What can hang from each mark
z_35: z_381 z_438 z_504
z_522: z_378 z_767
z_378: z_287 z_438 z_677
z_552: z_35
z_459: z_287
z_790: z_35
z_624: z_378 z_767
z_287: z_35 z_459
z_677: z_203 z_378

Known rows, with every way that one mark hangs from another
{z_522 {z_378 z_287}}: .04; .03; .01; .02; .15; -.03; -.03; .01; -.09; -.01; .05; .13; -.01; .07; -.04; .03; .06; .10; .00; .03; .06; -.10; -.07
{z_459 {z_287 {z_35 z_438}}}: -.13; -.12; .10; -.04; -.06; -.09; -.07; -.15; .11; -.02; .05; -.08; -.01; -.10; .03; -.08; .05; -.12; .04; -.04; -.01; -.09; -.07
{z_624 {z_378 z_287 {z_677 z_203}}}: -.01; .01; -.15; .05; .04; .06; .30; -.07; .04; -.08; -.02; -.04; .01; .06; -.12; -.11; .06; .03; .02; -.07; .06; -.01; -.09
{z_459 {z_287 {z_35 z_381}}}: -.09; -.09; .06; -.03; -.02; .02; -.05; -.24; .04; .05; .04; .05; -.02; -.09; .08; .05; -.08; -.06; .16; -.03; .06; -.05; -.07
{z_522 z_767}: .02; -.01; -.06; .10; .14; -.03; -.01; -.01; -.07; .03; .05; .08; .05; -.03; -.01; .01; -.03; -.01; -.08; .04; -.02; .00; -.04
{z_378 {z_287 z_35} z_438 {z_677 z_203}}: -.16; -.16; -.09; -.02; .00; .09; .16; -.16; .06; -.09; .00; -.10; .16; .05; -.08; -.26; .09; .02; .08; -.19; .04; -.03; -.12
{z_459 z_287}: .06; -.02; .04; -.01; .01; -.03; -.01; -.08; .01; .06; .02; .01; .01; -.06; .01; -.01; -.04; .00; .06; .03; .02; .00; -.02
{z_378 {z_287 {z_35 z_381 z_438} z_459} z_677}: -.28; -.06; .00; .01; -.11; .04; -.14; -.27; .01; -.07; .09; -.05; -.03; -.18; -.01; -.10; .04; -.14; -.04; .02; .06; -.08; -.18
{z_677 z_203 {z_378 {z_287 {z_35 z_381} z_459} z_438}}: -.20; -.10; .01; -.02; .01; .17; .06; -.16; .26; .00; -.02; -.05; .02; -.13; -.05; -.14; .04; -.04; .22; -.20; .05; -.12; -.11
{z_790 {z_35 z_381 z_504}}: .16; .11; .05; -.08; -.12; -.02; -.08; -.23; -.08; -.05; .15; -.04; -.11; .01; .05; .06; -.08; .14; .08; .08; .13; .02; .06
{z_624 {z_378 z_287 z_438 {z_677 z_203}} z_767}: -.04; .00; -.08; .04; .03; .15; .64; -.07; .00; -.24; -.01; -.05; .06; .00; -.21; -.19; .14; -.04; .03; -.18; -.01; -.04; -.05
{z_790 {z_35 z_381 z_438}}: .09; .05; .03; -.07; -.17; -.02; -.11; -.14; -.03; -.13; .08; .00; -.11; -.06; .01; -.01; .02; -.12; -.01; .02; .10; -.04; .06
{z_677 z_203 {z_378 z_287 z_438}}: .01; -.04; -.02; -.02; .02; .08; .23; -.01; .19; -.03; -.04; -.09; .07; .09; -.13; -.17; .08; .07; .13; -.20; .07; -.11; .00
{z_459 {z_287 z_35}}: -.07; -.13; .07; -.03; .05; -.05; -.03; -.14; .05; .03; .04; -.01; .04; -.07; .06; -.01; -.03; -.04; .10; -.03; -.03; -.02; -.11
{z_624 {z_378 z_438}}: .00; .04; .02; -.08; -.02; .07; .36; .02; .05; -.14; .01; -.03; -.03; -.02; -.09; -.12; .11; -.05; .03; -.16; .01; .00; .01
{z_624 {z_378 z_287 z_677} z_767}: -.02; .04; -.04; .05; .09; .03; .53; -.07; -.14; -.20; .09; .02; -.01; .02; -.11; -.01; .08; -.05; -.08; -.03; -.03; -.03; -.12
{z_677 z_203 {z_378 {z_287 z_35} z_438}}: -.13; -.15; .00; -.04; .06; .07; .19; -.06; .22; -.05; -.02; -.10; .09; .08; -.08; -.18; .09; .04; .17; -.27; .02; -.12; -.09
{z_677 z_203 {z_378 z_287}}: .01; -.03; -.04; .04; .07; .02; .10; .00; .17; .03; -.05; -.04; .02; .09; -.07; -.04; .02; .09; .11; -.10; .05; -.11; -.04
{z_624 {z_378 {z_287 z_35} z_438 z_677} z_767}: -.17; -.09; .01; -.02; .08; .07; .62; -.13; -.09; -.29; .11; -.04; .06; .02; -.12; -.15; .15; -.09; -.01; -.19; -.07; -.05; -.17
{z_378 z_677}: -.06; .01; -.14; .04; -.01; .02; .11; -.07; -.05; -.04; .03; -.05; .01; -.02; -.01; -.05; .02; -.06; -.03; -.03; .03; -.01; -.05
{z_790 {z_35 z_381}}: .15; .04; .00; -.06; -.06; .03; -.07; -.13; -.09; -.07; .08; .07; -.06; -.02; .04; .06; -.05; -.05; .05; .03; .08; .03; .03
{z_552 {z_35 z_381 z_438}}: -.15; .03; .03; -.05; -.15; .11; -.07; -.12; -.01; -.17; -.05; -.05; -.06; -.07; -.03; .01; .08; -.16; .04; -.03; .15; -.14; -.04

Rows
-.20; -.10; -.20; .17; .20; -.04; -.02; -.13; .02; -.08; .07; .02; .04; -.03; -.11; -.13; .14; -.06; -.05; -.08; .05; -.21; -.17 => {z_522 {z_378 {z_287 {z_35 z_438}} {z_677 z_203}} z_767}
-.21; -.09; -.13; .10; .28; .06; .04; -.13; -.09; -.07; .15; .08; .10; -.16; -.07; -.18; .13; -.07; -.06; -.05; -.04; -.08; -.26 => {z_522 {z_378 {z_287 z_35 z_459} z_438 z_677} z_767}
-.12; -.12; .07; -.08; .08; .01; .21; -.07; .10; -.08; .07; -.07; .08; .10; -.03; -.13; .09; .02; .08; -.21; .01; -.12; -.12 => {z_677 {z_378 {z_287 z_35} z_438}}
-.09; .02; -.19; .11; .06; .11; .54; -.03; .05; -.18; -.05; -.06; -.05; -.08; -.13; -.04; .08; -.14; .06; -.13; -.06; -.05; -.04 => {z_624 {z_378 {z_677 z_203}} z_767}
-.15; -.12; -.01; -.06; .01; .04; .17; -.17; -.07; -.12; .09; -.06; .14; .06; -.04; -.21; .09; .00; -.02; -.13; .03; -.01; -.15 => {z_378 {z_287 z_35} z_438 z_677}
-.03; .01; .04; .02; .10; .01; -.01; .00; .10; .04; .05; -.02; -.01; -.07; -.03; -.02; .01; .00; .02; .02; -.03; -.05; -.12 => {z_677 {z_378 {z_287 z_459}}}
-.19; -.04; .09; -.01; -.01; -.02; -.16; -.16; .10; .03; .09; -.15; -.04; -.15; .05; -.03; -.02; .08; .06; .05; -.08; .01; -.11 => {z_287 {z_35 z_504} z_459}
-.19; -.07; .02; .11; .23; -.07; -.23; -.07; .00; -.03; .11; .10; .00; -.17; -.04; -.06; .12; -.08; -.11; .07; -.06; -.15; -.21 => {z_522 {z_378 {z_287 {z_35 z_438} z_459}} z_767}
-.07; .12; .09; -.03; -.23; -.03; -.07; -.21; .05; -.03; .08; -.13; -.16; -.04; -.02; .00; -.01; .08; .01; .04; .17; -.11; .10 => {z_35 z_381 z_438 z_504}
-.21; -.03; .02; .12; .16; -.01; -.26; -.17; -.01; -.02; .12; .17; -.06; -.21; -.03; .00; .06; -.09; -.05; .07; .03; -.18; -.18 => {z_522 {z_378 {z_287 {z_35 z_381 z_438} z_459}} z_767}
-.24; -.12; .02; .04; .01; .01; -.09; -.06; .32; -.02; -.03; -.15; -.01; -.13; -.06; -.14; .10; -.09; .09; -.10; -.05; -.16; -.15 => {z_677 z_203 {z_378 {z_287 {z_35 z_438} z_459}}}
-.24; -.06; .07; .02; -.04; -.04; -.10; -.17; .33; .01; .04; -.27; -.06; -.10; -.06; -.14; .07; .09; .11; -.05; .00; -.16; -.11 => {z_677 z_203 {z_378 {z_287 {z_35 z_438 z_504} z_459}}}
-.10; .00; -.07; .06; .03; .19; .52; -.06; .06; -.20; -.01; -.07; .04; -.18; -.20; -.21; .14; -.11; .03; -.12; -.08; .00; -.11 => {z_624 {z_378 {z_287 z_459} z_438 {z_677 z_203}} z_767}
-.08; -.03; -.12; .08; .02; .10; -.07; -.09; .06; .03; -.03; -.06; .07; -.12; -.07; -.15; .02; .00; .01; .05; .00; .03; -.13 => {z_378 {z_287 z_459} {z_677 z_203}}
-.05; -.03; -.10; .00; .00; .11; .26; .03; .26; -.03; -.08; -.13; .01; -.01; -.10; -.15; .09; -.03; .17; -.25; .04; -.11; .05 => {z_677 z_203 {z_378 z_438}}
-.23; -.09; -.08; .03; -.13; .06; -.04; -.26; .09; -.08; .00; -.07; .00; -.01; -.05; -.13; .05; -.06; .04; -.09; .14; -.14; -.09 => {z_378 {z_287 {z_35 z_381 z_438}} {z_677 z_203}}
-.22; -.08; .02; .00; .09; .12; .50; -.13; -.03; -.25; .10; -.04; .05; -.16; -.12; -.17; .15; -.16; -.01; -.12; -.14; .00; -.22 => {z_624 {z_378 {z_287 z_35 z_459} z_438 z_677} z_767}
-.24; -.11; -.07; .00; -.07; .21; .02; -.25; .10; -.04; .00; -.05; .09; -.16; -.06; -.23; .04; -.06; .13; -.12; .06; -.02; -.15 => {z_378 {z_287 {z_35 z_381} z_459} z_438 {z_677 z_203}}
-.15; -.01; .04; .03; .07; -.04; .49; -.23; -.10; -.21; .18; -.12; -.03; .05; -.06; -.02; .05; .09; -.01; -.04; -.04; -.06; -.17 => {z_624 {z_378 {z_287 {z_35 z_504}} z_677} z_767}
-.13; -.05; .16; -.06; -.12; -.14; -.08; -.26; .12; -.01; .12; -.20; -.06; -.07; .03; -.08; .01; .06; .05; .01; .04; -.10; -.04 => {z_459 {z_287 {z_35 z_438 z_504}}}
.00; .02; -.10; .08; .21; .03; .12; .03; -.06; -.05; .06; .12; .02; -.05; -.09; -.07; .10; -.02; -.03; -.09; .02; -.11; -.02 => {z_522 {z_378 z_438} z_767}
-.12; -.09; .06; -.06; .00; .02; .19; -.17; .23; -.03; .05; -.22; .04; .11; -.07; -.18; .06; .22; .19; -.22; .06; -.14; -.05 => {z_677 z_203 {z_378 {z_287 {z_35 z_504}} z_438}}
